Each row was made from one walk, in order. Every step used is in the known rows, and no mark comes twice. Write each row's walk.
In the rows, zero is written as 128.
Known rows:
nodo-luzok: [130 141 126 127 163 130 113 111 126 123 128 123 127 138 122 152 132 163
 137 137 142 148 115 123 153 133 132 121 110 132 125 128 123 140 140 140
 132 156 147]
girel-gava: [124 122 134 127 106 124 159 117 135 100 124 114 125 143 119 107 145 105
 139 132 124 111 111 118 103 140 122 134 141 109 133 125 117 137 131 117
 132 138 140]
girel-gava-bagi: [127 132 158 127 103 126 130 138 145  94 120 115 126 147 107 103 132  86
 129 153 110 114 108 111  80 161 122 133 129 104 128 119 102 142 126 121
 131 156 144]
tive-moze: [125 105 131 125 119 127 105 120 120 110 126 130 136 118 120 155  89 127
 104 125 121 140 121 156 125 137 121 128 141  79 128 132 138 135 126 148
 131 136 105]
gepi-gava-bagi-rulu: [121 119 157 130 121 138 109  71 110 135 122 116 112 121 112 121 151 111
 133 159 102  93 123 133 142 132 140 138 133  83 127 130  91 145 140 116
 134 133  98]
rulu-bagi-gava-luzok-nodo: [115 114 162 123  97 119 181  86 120  73 129 137 115 130 130  92 146 190
 116 142 105 119 125 135 115 144 107 138 166 124 133 115 137 151 152 118
 148 146 118]
bagi-rulu-zaku-potef-gepi-gava-girel-koligo-pozo: [117 118 159 137 182  98 208   4 144  99 112 119 103 163  96 117 130 157
 106 165  86  94  83 135 182 174 124 124 170 127 168 130  97 161 156 168
 184 153  79]
girel-koligo: [126 135 132 125  98 127 136 114 136 102 125 110 124 140 112 124 133 102
 127 135 129  92 119 111 104 139 118 122 153 131 133 124 117 136 145 128
 137 133 156]
gava-girel-koligo: [131 137 142 121 127 124 152  77 131  77 126 106 130 159 106 109 112  96
 118 146 124 102 117 107 113 162 119 120 149 135 132 124 113 152 155 146
 148 150 134]
pozo-gava-bagi-rulu-zaku-potef: [113 148 192 129 156 125 139  93 140 101 118 131 106 149 113 106  89 179
 102 135  92 100 110 137 189 181 118 133 144 117 159 111  78 168 108 105
 131 117  83]
girel-koligo-pozo-gava-gepi-potef: [106 117 147 135 121 135 135 137 147 128 128 122 125 150 114 141 151 110
  99 148 111 120 119 118 152 173 113 101 131 132 146 137  92 160 189 132
 170 144 122]
potef-gepi-gava-bagi-rulu-zaku: [122 110 158 133 154 113 172  61 132 145 112 128 102 124 119 114 165 118
 137 173  87 108 101 138 126 136 126 138 144 129 147 124 110 123 132 136
 142 139 101]
loluvaz-luzok: [133 125 136 126 131 116 142  93 116 140 131 129 127 127 134 131 126 192
 133 133 135 125 114 132 137 118 131 119 117 152 134 139 132 124 115 139
 136 168 150]
zaku-potef-gepi-gava-luzok-nodo: [122 113 141 145 109 121 138  87 141 141 123 126 131 142 123 139 134 167
 138 120 111  95 100 147 140 116 126 129 157 132 143 129 137 124 126 149
 145 157  80]
pozo-koligo-girel-gava-bagi-rulu-zaku-potef: [114 155 214 124 172 115 172  44 139  52 117 117 101 171 101  92  78 173
  96 154  81  95 103 108 171 212 107 133 163 128 149 111  66 198 124 115
 168 140 116]
bagi-rulu: [127 129 128 121 137 131 121  68 105 131 126 118 115 127 122 125 137 153
 118 139 121 117 130 133 148 121 136 137 136 130 140 130 118 146 124 126
 134 123 119]
rulu-bagi-gava-gepi: [120 127 161 122 110 112 155 146 111 106 124 157 113 133 127  87 148 172
 120 150 100 155 125 119 119 140 107 139 139 134 119 120 111 138 160 126
 147 152 101]
bagi-rulu-zaku-potef-gepi-gava-lada: [112 146 150 132 182 105 177  23 139 147 111 135  98 134 117 119 142 150
 121 139  98 101  88 142 172 120 137 144 143 114 156 126 116 138 128 123
 147 136  12]
girel-gava-bagi-rulu: [126 134 159 121 110 130 121  84 122  94 118 104 115 147 102 100 142 116
 120 163 101 102 112 118 102 156 131 142 141 105 139 122  94 159 123 121
 136 153 135]
rulu-zaku-potef-gepi: [126 144 140 138 162 101 164 133 154 136 115 143 119 141 129 124 102 176
 124 124 109 133  98 139 141 141 118 130 147 164 153 119 132 112  99 152
 131 134  93]
moze-tive-luzok-nodo: [132  91 135 122 100 121 115  98 136 107 128  96 119 119 105 160  77 217
 111 130 126  95 107 149 107 143 102 125 168 122 132 124 132 128 129 132
 136 140 149]
lada-gava-luzok: [135 134 142 128 141 121 172  73 144 113 131 130 120 157 116 133 113 133
 110 138 132 105 125 121 122 102 135 138 109 152 130 131 144 140 145 135
 134 164 125]
koligo-pozo-gava-bagi-rulu-zaku: [117 115 178 128 183 124 182  84 152 107 121 136 104 144 112 113 139 137
  88 171  89 134 119 137 186 192 116 121 124 119 156 120  94 175 140 114
 158 128 142]
moze-tive: [129 125 129 124 122 121 112 136 135 126 123 113 117 128 113 135  97 187
 125 139 125 124 116 145 124 128 121 129 141 133 130 118 124 120 124 141
 126 122 145]
potef-gepi: [134 115 120 130 135 115 140 125 130 146 122 132 133 137 129 130 138 128
 140 132 123 144 118 137 121 103 122 130 132 157 136 127 146  99 119 151
 134 139 147]
lada-gava: [125 107 134 130 125 121 179 102 143 109 129 139 122 142 124 135 108  95
 128 122 130 104 135 120 115 104 130 133 124 128 126 124 140 123 146 105
 122 135 140]
girel-koligo-pozo-gava-luzok-loluvaz: [122 121 154 134 111 120 189  76 155  98 128 120 125 167 108 126 131 142
  98 143 118  71 116 137 158 148  91 102 146 101 138 120 125 174 166 131
 176 148 187]
gepi-gava-girel-koligo: [120 115 146 129 114 127 173  54 128  87 127 105 123 145 106 114 138  73
 142 145 119  76 111 111 127 151 125 120 154  95 125 127 101 149 176 131
 152 141 105]
bagi-gava-lada: [116 146 137 120 132 121 156  54 124 111 125 133 115 135 121 115 138 137
 126 128 126 130 126 139 146 116 131 143 131  85 135 122 134 148 151 104
 139 140  75]
zaku-potef: [123 151 140 135 132 123 102 142 131 127 125 133 129 136 123 135  85 166
 118 107 123 119 120 133 154 139 133 130 137 121 136 125 112 135 106 135
 124 129  85]
rulu-zaku-potef-gepi-gava-girel: [120 126 155 142 176  99 200  69 143 122 117 137 119 145 123 110 104 144
 137 132 100 116  90 140 164 154 124 129 148 129 147 124 114 124 131 152
 145 142  39]
potef-gepi-gava: [125  93 123 139 127 120 157 103 127 155 123 132 128 125 130 132 162  98
 164 131 119 120 112 142 139  94 126 132 136 121 129 131 134  94 140 137
 138 130 117]
koligo-girel: [134 130 144 124 169 116 149  93 121 107 133 135 125 139 136 119 112 148
 116 131 123 139 133 125 147 143 121 130 126 146 123 127 121 142 139 148
 151 142 142]

Write each row's walk:
[118  98 152 131 107 138 188  78 166  80 130 109 128 166 106 130 155 122
  99 145 119  97 116 123 147 170 102 104 153 133 151 124 125 177 167 124
 176 150 192] : girel-koligo-pozo-gava-luzok-nodo
[113 137 133 131 102 126 116 137 126 138 125 116 124 136 126 117 152 124
 121 142 112 124 109 111  83 152 129 126 130 127 133 139 103 143 157 132
 140 158  76] : girel-gava-gepi-potef
[122 115 158 122 126 132 182  70 135  62 129 106 132 170 108 104 115  85
 127 131 124  93 119 113 155 163 106 118 149 118 138 116 103 157 163 116
 148 130 145] : pozo-gava-girel-koligo
[118 133 169 146 148 106 151 130 160 142 112 141 115 132 117 121 113 133
 137 144  90 110  91 137 133 153 123 131 142 117 143 117 103 112 117 141
 132 142  69] : rulu-zaku-potef-gepi-gava-bagi
[125 124 130 131 125 126 149 120 153 104 125 117 123 145 107 137 142 113
 107 149 123 117 120 119 126 156 121 110 140 123 136 131 118 149 154 146
 161 142 177] : girel-koligo-pozo
[120 114 128 131 149 118 155  74 139 152 119 133 124 128 123 130 165  65
 146 140 120 123 105 135 133  92 135 135 118 104 125 129 139 108 153 126
 143 148  75] : potef-gepi-gava-lada
[119 143 140 119 127 121 161  84 147  96 120 116 120 147 114 103 151  74
 122 138 126 115 104 111 100 136 129 138 123  97 129 124 123 151 144 105
 139 154  98] : girel-gava-lada
[115 123 135 133 125 125 131 126 133 149 129 142 121 137 132 146 116 114
 110 132 116 116 134 114  97 122 138 124 116 146 127 139 123 132 171 120
 129 149  79] : lada-gava-gepi-potef
[120 130 162 139 130 119  86  85 118 148 114 125 119 137 107 132 118 151
 135 142  92  97 106 147 163 118 139 144 143 107 143 126  97 121 111 146
 135 146  69] : zaku-potef-gepi-gava-bagi-rulu
[117 136 173 116 166 124 187  42 144  62 126 117 121 166 110  98 122  78
 116 138 120 120 114 101 154 159 110 128 131 115 122 120 112 176 166 100
 174 150 133] : pozo-koligo-girel-gava-lada
[128 114 149 124 126 117 204  52 146  60 127 116 123 173 103 119  94  69
 116 140 125  79 124  98 100 139 122 125 146 133 129 120 126 146 174 120
 142 157 147] : lada-gava-girel-koligo
[115 120 181 126 155 124 188  65 159  80 117 117  99 155  95 113 144 120
  89 180  90  99 109 122 163 201 105 113 148 118 161 116  84 183 156 115
 168 136 165] : girel-koligo-pozo-gava-bagi-rulu-zaku
[116 129 170 116 111 107 194  72 114  35 124 126 114 151 108  71 117 126
 123 152 105 106 118 113 122 165 105 136 175 103 130 109 105 151 174 126
 155 143 118] : rulu-bagi-gava-girel-koligo
[132 135 174 124 144 114 146 105 138  75 125 120 123 158 116  97 118 112
 114 155 104 124 113 111  99 180 115 137 129 118 121 118  95 156 137 143
 155 168 162] : koligo-girel-gava-bagi
[103 135 156 125 107 113 124 148 100 126 126 150 113 115 137 100 139 174
 115 144  97 146 128 129 119 145 119 135 142 122 128 127 101 134 171 128
 143 138  46] : rulu-bagi-gava-gepi-potef
[130 141 175 121 155 125 183  41 132  67 132 109 123 176 109  98 122 144
 115 147 120 114 113 110 162 154 109 128 134 151 127 128 112 180 152 144
 179 165 156] : pozo-koligo-girel-gava-luzok
[123 127 169 124 157 115 192  58 148 100 118 135  95 141 112 117 112 118
 100 164  97  93 125 117 105 148 129 139 133 138 143 116 114 154 137 103
 128 142 127] : lada-gava-bagi-rulu-zaku
[118 137 148 127 147 114 132 111 117 118 129 124 122 148 133 107 141 146
 108 145 107 135 112 111 102 170 122 127 129 148 129 137  92 159 169 154
 164 172  92] : koligo-girel-gava-gepi-potef
[129 142 154 122 130 132  90  97 113 122 122 118 118 133 111 121 125 138
 109 158 105 119 129 129 128 142 136 137 128 125 137 126 103 149 118 132
 131 141 120] : gava-bagi-rulu
[127 105 148 139 120 122 128 130 137 151 119 130 129 130 117 129 151  80
 153 154 103 120 110 136 112 116 127 132 127 112 123 125 119  98 136 144
 135 150 119] : potef-gepi-gava-bagi
[119  96 143 134 155 131 171 124 146 117 131 138 130 145 122 136 134 116
 117 130 122 144 130 140 196 147 115 116 115 109 140 128 117 146 145 116
 154 118 157] : koligo-pozo-gava
[121 141 206 127 181 103 183  46 142  69 111 122 106 180 101  92  90 169
 107 159  77 111  93 117 167 189 101 135 166 158 157 110  86 169 118 140
 175 152 136] : pozo-koligo-girel-gava-bagi-rulu-zaku-potef-gepi
[125 136 125 132 139 119 128 110 126 127 128 130 126 135 130 149 114 178
 135 127 132 114 121 135 137 128 113 110 130  92 116 118 134 146 147 119
 134 151 166] : nodo-luzok-loluvaz
[112 146 179 137 146 121 128  75 133 125 116 130  99 123 113 117 109 164
 115 149  87  79 102 135 163 170 137 137 148  91 146 123  76 159 121 116
 132 129  37] : gepi-gava-bagi-rulu-zaku-potef
[115 123 145 138 158 107 173  46 126 147 113 131 102 128 125 122 138 182
 139 132  97  96  94 149 178 125 130 141 161 127 160 127 110 126 118 135
 141 121  58] : bagi-rulu-zaku-potef-gepi-gava
[127 121 172 124 140 126 174  94 131  80 128 125 126 175 114 101 135 123
 120 147 110 138 117  91 134 168  99 120 134 155 119 129  97 174 166 131
 179 162 162] : pozo-koligo-girel-gava-gepi
[128 120 160 123 131 128 137  69 127 105 122 130 111 146 108 132 105 106
 108 154 106  93 137 120 114 120 139 142 123 124 134 121 116 145 135 108
 125 147 134] : lada-gava-bagi-rulu
[114 129 137 129 138 131 144  74 137 139 125 129 119 119 121 126 154  72
 135 135 124 104 114 127 142 116 140 134 115  75 117 131 122 137 159 103
 138 136  56] : gepi-gava-lada
[126 145 162 123 155 120 140  84 133 118 117 125 102 128 117 108 130 153
 101 170  95 117 117 127 119 171 128 135 135 135 147 120 104 157 121 128
 133 136 111] : gava-bagi-rulu-zaku
[123  99 155 129 181 127 187  89 140  91 132 136 135 163 116 121 117 109
 106 140 116 152 128 136 202 170 116 114 112 113 140 127 113 163 158 133
 164 135 135] : koligo-pozo-gava-girel
[125  91 135 137 148 111 195  58 146 104 121 118 129 160 100 129 157  74
 132 164 108 118 103 128 143 145 120 114 145 117 137 134 120 131 178 168
 181 163 142] : potef-gepi-gava-girel-koligo-pozo
[129 127 142 127 151 119 161  84 145  80 126 115 129 163 100 123 123 107
  97 161 118 126 118 115 135 179 122 111 137 126 136 130 115 166 167 161
 172 158 155] : gava-girel-koligo-pozo
[126 131 135 126 109 121 139 105 111 129 127 140 121 145 125 114 146 185
 132 137 113 147 128 131 131 127 118 135 132 124 131 130 122 145 153 132
 145 153 105] : bagi-gava-gepi
[124 148 172 130 142 100 153  89 145 104 104 120 105 160 103  97 118 170
 115 158  83 106  82 128 113 167 120 147 157 142 165 113  97 141  95 144
 140 158  99] : girel-gava-bagi-rulu-zaku-potef-gepi
[119 117 172 124 128 137 139  80 141  85 122 112 116 160  91 125 140 105
  96 168 100  99 121 125 170 171 115 117 141 106 152 120  81 175 153 119
 166 138 180] : girel-koligo-pozo-gava-bagi-rulu
[122 119 171 129 122 138 126 145 140 108 127 129 132 143 118 119 114  93
 126 136 114 122 128 128 152 151 116 125 119 109 129 114 100 138 130 103
 128 127 139] : pozo-gava-bagi
